Each row was made from one path, in order. Every step used is in the known rows, and no mark comes twice. Write each row's path.
Known rows:
fafis/tope/tupu: -4.09,3.45,-0.25,0.68,-0.43,0.84,-2.06,-1.45,0.30,-0.03,1.37,0.36,0.44,-0.43,0.07,-0.46,-1.42,-0.29,0.66,1.33,-1.60,0.11
pali/puze/tupu/tope/fafis/lakodep: 2.42,2.56,0.75,0.34,-1.33,1.02,0.23,1.03,0.47,-1.04,-0.44,2.54,-3.20,-0.28,0.16,1.71,0.79,3.08,1.08,0.57,0.03,1.33
pali/puze/tupu: 1.84,-4.31,-0.51,0.14,1.15,-1.32,1.22,-5.14,0.19,0.68,-0.20,0.55,1.53,-0.37,-0.76,-0.14,0.50,-1.15,-1.73,1.02,0.26,-0.29
fafis/puze/tupu: 1.81,-1.97,-2.38,0.75,1.35,-0.10,1.36,-1.99,-0.22,1.24,-1.72,0.05,0.93,0.03,-1.28,-1.00,-0.66,-0.59,-0.85,-1.43,-0.26,-0.20
puze/pali: 1.29,-2.81,0.16,0.48,1.50,-1.11,0.46,-5.07,-1.25,0.96,2.69,-0.87,-0.46,-1.68,0.81,-1.92,-0.33,0.02,-3.84,-1.90,1.21,-0.05
puze/tupu/tope: 0.94,-1.94,0.55,0.29,-0.38,-0.50,1.92,2.97,-1.60,0.52,-3.06,-0.49,-0.09,-1.39,0.34,0.04,-0.15,0.89,1.91,-0.39,-0.09,0.70
lakodep/fafis/tope/tupu/puze/pali: -0.46,-0.34,-1.28,0.29,-2.18,0.10,-1.41,1.98,1.00,0.55,-0.04,-2.02,-1.29,0.67,0.23,-1.33,-2.10,1.61,-0.56,-0.33,-0.43,0.25
fafis/tope/tupu/puze: -2.65,3.66,-0.83,0.30,-1.63,0.05,-2.07,-1.34,0.26,-0.07,-0.55,0.80,0.20,0.35,0.20,-0.19,-0.99,0.81,2.58,1.65,-1.48,0.32
lakodep/fafis: -1.87,-4.93,0.46,0.11,1.06,1.16,-0.17,-0.44,-1.04,1.53,-0.81,-2.69,1.35,0.91,0.49,-1.49,0.59,-2.78,-3.24,0.53,-0.11,-0.87
tupu/puze/pali/lakodep: 2.92,-2.22,0.68,-0.64,2.59,-2.32,0.81,-6.96,0.56,-0.12,2.89,1.12,-1.14,-0.23,0.93,-1.44,0.04,0.45,-1.76,0.46,1.24,0.52
fafis/tope: -3.03,1.10,-0.67,0.36,0.00,0.41,-0.50,-2.08,-0.58,0.75,0.45,-0.39,1.77,-1.27,-0.42,-2.27,-0.73,-1.81,0.39,1.29,-0.58,-0.48
fafis/lakodep/tupu/puze: -1.57,4.62,-1.20,-0.78,-2.59,-0.01,0.20,-2.98,0.01,-0.44,-0.75,1.02,2.23,1.82,-1.10,0.45,1.03,-0.59,2.43,-2.37,-0.54,-0.73
tupu/tope/fafis/lakodep: -0.81,5.05,1.71,0.44,-1.05,2.30,-1.05,1.63,-1.15,-0.62,0.43,1.59,-3.54,-0.52,1.52,0.78,0.92,2.38,0.85,-0.15,-0.13,1.16
tupu/tope/fafis: -1.41,-0.30,2.54,0.95,0.19,1.51,-1.18,4.33,-2.40,-0.19,-1.23,0.10,-2.73,-1.71,1.92,1.25,1.06,1.55,-0.78,2.22,0.19,0.72
fafis/puze/pali/lakodep/tupu: 0.73,-0.15,-1.08,-0.64,3.36,-0.80,0.58,-2.68,1.98,-0.70,2.53,0.71,0.90,0.28,-1.35,-0.63,-0.41,-1.20,-2.36,-0.53,0.57,-1.26
lakodep/fafis/puze/tupu/tope: 1.65,-3.82,-1.46,0.11,0.55,1.34,1.56,7.18,0.01,1.43,-5.70,-2.27,-0.15,0.88,-0.75,-0.96,-0.42,-0.11,1.48,-0.09,-0.35,-0.31
tope/fafis/lakodep/tupu/puze: -1.56,5.01,-0.35,0.42,-3.65,1.35,-1.06,0.23,-0.61,-1.11,-0.08,1.54,-0.58,1.31,-0.35,2.41,1.33,1.24,-0.09,-1.56,-0.40,0.03
fafis/puze: -0.52,-0.71,-1.31,0.23,2.79,0.84,-0.45,-3.61,-0.30,1.29,-0.55,0.20,0.97,0.22,-0.36,-1.73,0.28,-1.83,-1.16,0.51,-0.02,-1.03
tupu/puze: -0.10,-1.82,-0.09,-0.02,0.26,-0.77,-0.05,-4.25,-1.50,0.96,-1.23,0.06,1.03,0.26,0.60,-0.88,0.98,-0.81,-0.07,0.74,0.25,-0.20
pali/lakodep/fafis/puze/tupu: 1.88,-4.40,-1.47,-0.17,3.23,0.42,1.65,-0.10,2.10,0.82,-0.86,-0.72,0.55,2.16,-1.27,-1.12,-0.54,-2.24,-2.12,0.36,-0.65,-0.30
tope/tupu/puze/fafis: 2.60,-0.97,-0.12,0.57,0.33,-1.17,-1.16,-2.08,-0.46,0.94,0.03,0.36,-0.63,0.34,1.24,1.01,-0.20,1.32,1.54,-0.55,0.26,0.96

Which path is each row?
1.38,-5.36,1.06,-0.44,3.37,-0.56,0.69,-3.05,1.11,0.40,3.42,-1.74,-0.83,0.48,0.77,-2.11,-0.35,-1.62,-5.05,0.07,0.84,-0.13  puze/pali/lakodep/fafis
0.23,3.13,-0.25,-0.32,0.60,-1.55,-1.14,-3.82,2.34,-1.09,3.60,1.80,-1.92,-0.06,0.46,-0.71,-1.97,1.97,0.80,1.25,-0.55,1.05  fafis/tope/tupu/puze/pali/lakodep
0.71,0.28,-0.16,0.50,2.45,0.34,-0.56,0.57,1.40,-1.47,3.23,1.19,-1.90,-0.29,-0.53,1.42,-0.18,0.56,-4.73,0.34,0.67,-0.41  tope/fafis/puze/pali/lakodep/tupu
2.09,-3.21,0.62,-0.36,0.68,-1.02,1.36,0.36,-0.12,0.18,-2.77,0.50,0.32,-0.95,-0.14,0.13,0.62,0.29,1.90,2.17,0.35,0.07  pali/puze/tupu/tope
-2.92,4.92,0.30,0.67,-2.37,1.90,-1.05,0.20,-0.68,-1.09,1.80,1.16,-0.40,0.57,-0.42,2.11,0.91,0.18,-1.99,-1.93,-0.67,-0.16  tope/fafis/lakodep/tupu
-4.56,0.54,-0.39,0.44,-1.00,1.93,-2.07,2.50,0.76,0.55,-0.10,-2.05,0.45,1.05,0.05,-0.89,-1.47,-1.26,-0.67,1.46,-1.83,-0.30  lakodep/fafis/tope/tupu
1.20,4.00,-0.67,0.52,-3.66,0.28,-0.38,-0.41,-0.42,-1.11,1.92,1.09,-2.11,0.21,-0.12,1.64,0.27,3.02,-1.92,-3.75,0.73,0.47  tope/fafis/lakodep/tupu/puze/pali
-3.34,0.65,2.11,0.55,-1.64,1.65,-0.90,8.11,-2.13,-1.07,-2.35,-0.46,-0.81,-1.27,0.68,2.91,1.24,0.87,-0.07,1.69,-0.23,-0.25  lakodep/tupu/tope/fafis
-0.09,-0.25,1.91,-1.20,1.54,-1.19,1.07,2.34,0.57,-1.45,1.10,0.04,-0.12,-1.17,0.19,0.33,0.02,0.28,0.64,0.57,0.70,-0.27  puze/pali/lakodep/tupu/tope
0.70,-1.89,-0.82,-0.32,-1.55,-1.82,0.71,-1.07,-0.96,0.00,-0.46,-0.85,1.37,-0.45,-0.46,0.04,0.20,0.34,-1.17,-2.09,1.05,-0.83  lakodep/tupu/puze/pali
0.25,0.35,-2.11,-0.08,-2.62,-1.16,0.26,3.42,-0.02,0.49,-2.15,-0.95,3.29,-0.82,-1.43,-0.18,-0.86,-1.00,4.22,-0.29,0.30,-0.58  lakodep/tupu/puze/fafis/tope
1.43,3.87,0.67,0.99,-2.50,1.54,0.77,3.52,-1.11,-0.62,-0.74,1.62,-3.62,-0.71,0.64,1.59,0.02,3.60,1.27,-1.99,-0.43,1.97  puze/tupu/tope/fafis/lakodep
1.02,-1.58,1.45,1.45,-1.35,0.70,0.76,6.03,-2.35,-0.14,-2.38,0.12,-2.75,-1.92,1.02,1.92,0.16,2.73,-0.48,0.43,0.01,1.57  puze/tupu/tope/fafis
2.22,-1.74,0.07,-0.94,1.22,-2.16,0.85,-0.80,0.87,-0.37,0.32,0.64,2.19,0.59,-0.51,1.07,0.61,-1.54,1.91,0.69,0.73,-0.21  pali/lakodep/tupu/puze/fafis
-3.30,-2.02,-0.77,0.20,-0.51,1.42,-0.44,1.82,-0.02,1.33,-0.99,-2.83,1.99,0.22,-0.47,-2.58,-0.83,-2.86,-0.94,1.46,-0.77,-0.93  lakodep/fafis/tope
-0.14,0.33,2.74,-0.03,0.61,-0.04,-0.08,5.52,-0.07,-2.20,1.76,0.61,-2.92,-1.69,0.99,2.31,0.25,2.08,-1.90,1.40,0.79,0.50  puze/pali/lakodep/tupu/tope/fafis
-2.76,0.91,2.27,-1.34,1.54,-0.29,0.46,3.01,0.39,-1.47,-0.90,0.52,1.52,-0.07,-0.03,1.12,1.01,-1.62,2.39,2.63,-0.52,-0.66  pali/lakodep/tupu/tope
1.25,4.01,-0.04,-0.74,-1.46,0.27,0.80,3.96,0.02,-0.16,-0.94,0.04,1.11,-0.38,-0.42,0.56,0.28,0.47,5.26,-2.99,0.48,0.00  puze/fafis/lakodep/tupu/tope
-2.63,5.57,0.49,-1.11,-1.95,1.12,0.26,2.46,-0.21,-0.81,-1.46,0.51,1.22,0.46,-0.57,0.50,0.79,-0.13,4.06,-1.53,-0.67,-0.56  fafis/lakodep/tupu/tope
2.62,-5.08,0.50,-0.73,2.05,-1.23,0.91,-2.98,1.14,0.45,1.52,-1.25,-0.98,1.32,0.85,-1.75,0.04,-0.56,-3.05,0.60,0.98,0.08  tupu/puze/pali/lakodep/fafis
2.08,1.46,-1.11,-0.88,0.08,-0.57,0.09,-4.06,1.82,-0.09,1.92,1.07,2.46,0.72,-1.42,0.37,0.94,-1.70,1.64,-1.50,0.79,-0.99  pali/puze/fafis/lakodep/tupu
1.88,-2.31,-0.84,-0.08,-1.03,-1.70,0.65,1.10,-1.00,0.75,-2.06,-0.92,2.78,-0.10,-0.50,0.84,0.56,-0.96,1.87,-1.25,0.96,-0.56  lakodep/tupu/puze/fafis
-2.98,-0.29,1.09,-0.87,2.03,-0.55,0.27,-2.51,0.57,-0.96,1.73,0.59,2.63,0.51,-0.66,0.83,0.90,-3.11,-1.22,1.54,-0.58,-1.01  pali/lakodep/tupu
-3.27,0.63,-0.93,0.17,-2.15,1.17,-1.98,2.67,0.80,0.54,-2.02,-1.53,0.30,1.87,-0.02,-0.53,-1.05,-0.28,1.33,1.66,-1.67,-0.12  lakodep/fafis/tope/tupu/puze
3.83,-3.49,-0.50,0.29,0.69,-1.57,0.37,-2.73,-1.21,1.73,-0.82,-0.45,0.77,-0.49,0.71,-0.82,0.35,-0.27,1.21,-0.74,1.32,0.42  tupu/puze/fafis
3.31,4.19,-0.90,0.11,-0.79,-0.39,-1.09,-4.72,0.80,0.43,1.77,1.91,-1.48,1.47,0.72,0.54,-0.29,2.16,3.27,-3.24,-0.12,1.44  tope/tupu/puze/fafis/lakodep
-0.25,-2.41,-0.19,-0.45,1.95,-0.09,0.31,-0.61,2.05,0.22,3.16,-1.76,-0.28,-0.32,-0.19,-3.21,-1.74,-1.67,-2.75,1.12,0.18,-0.14  puze/pali/lakodep/fafis/tope
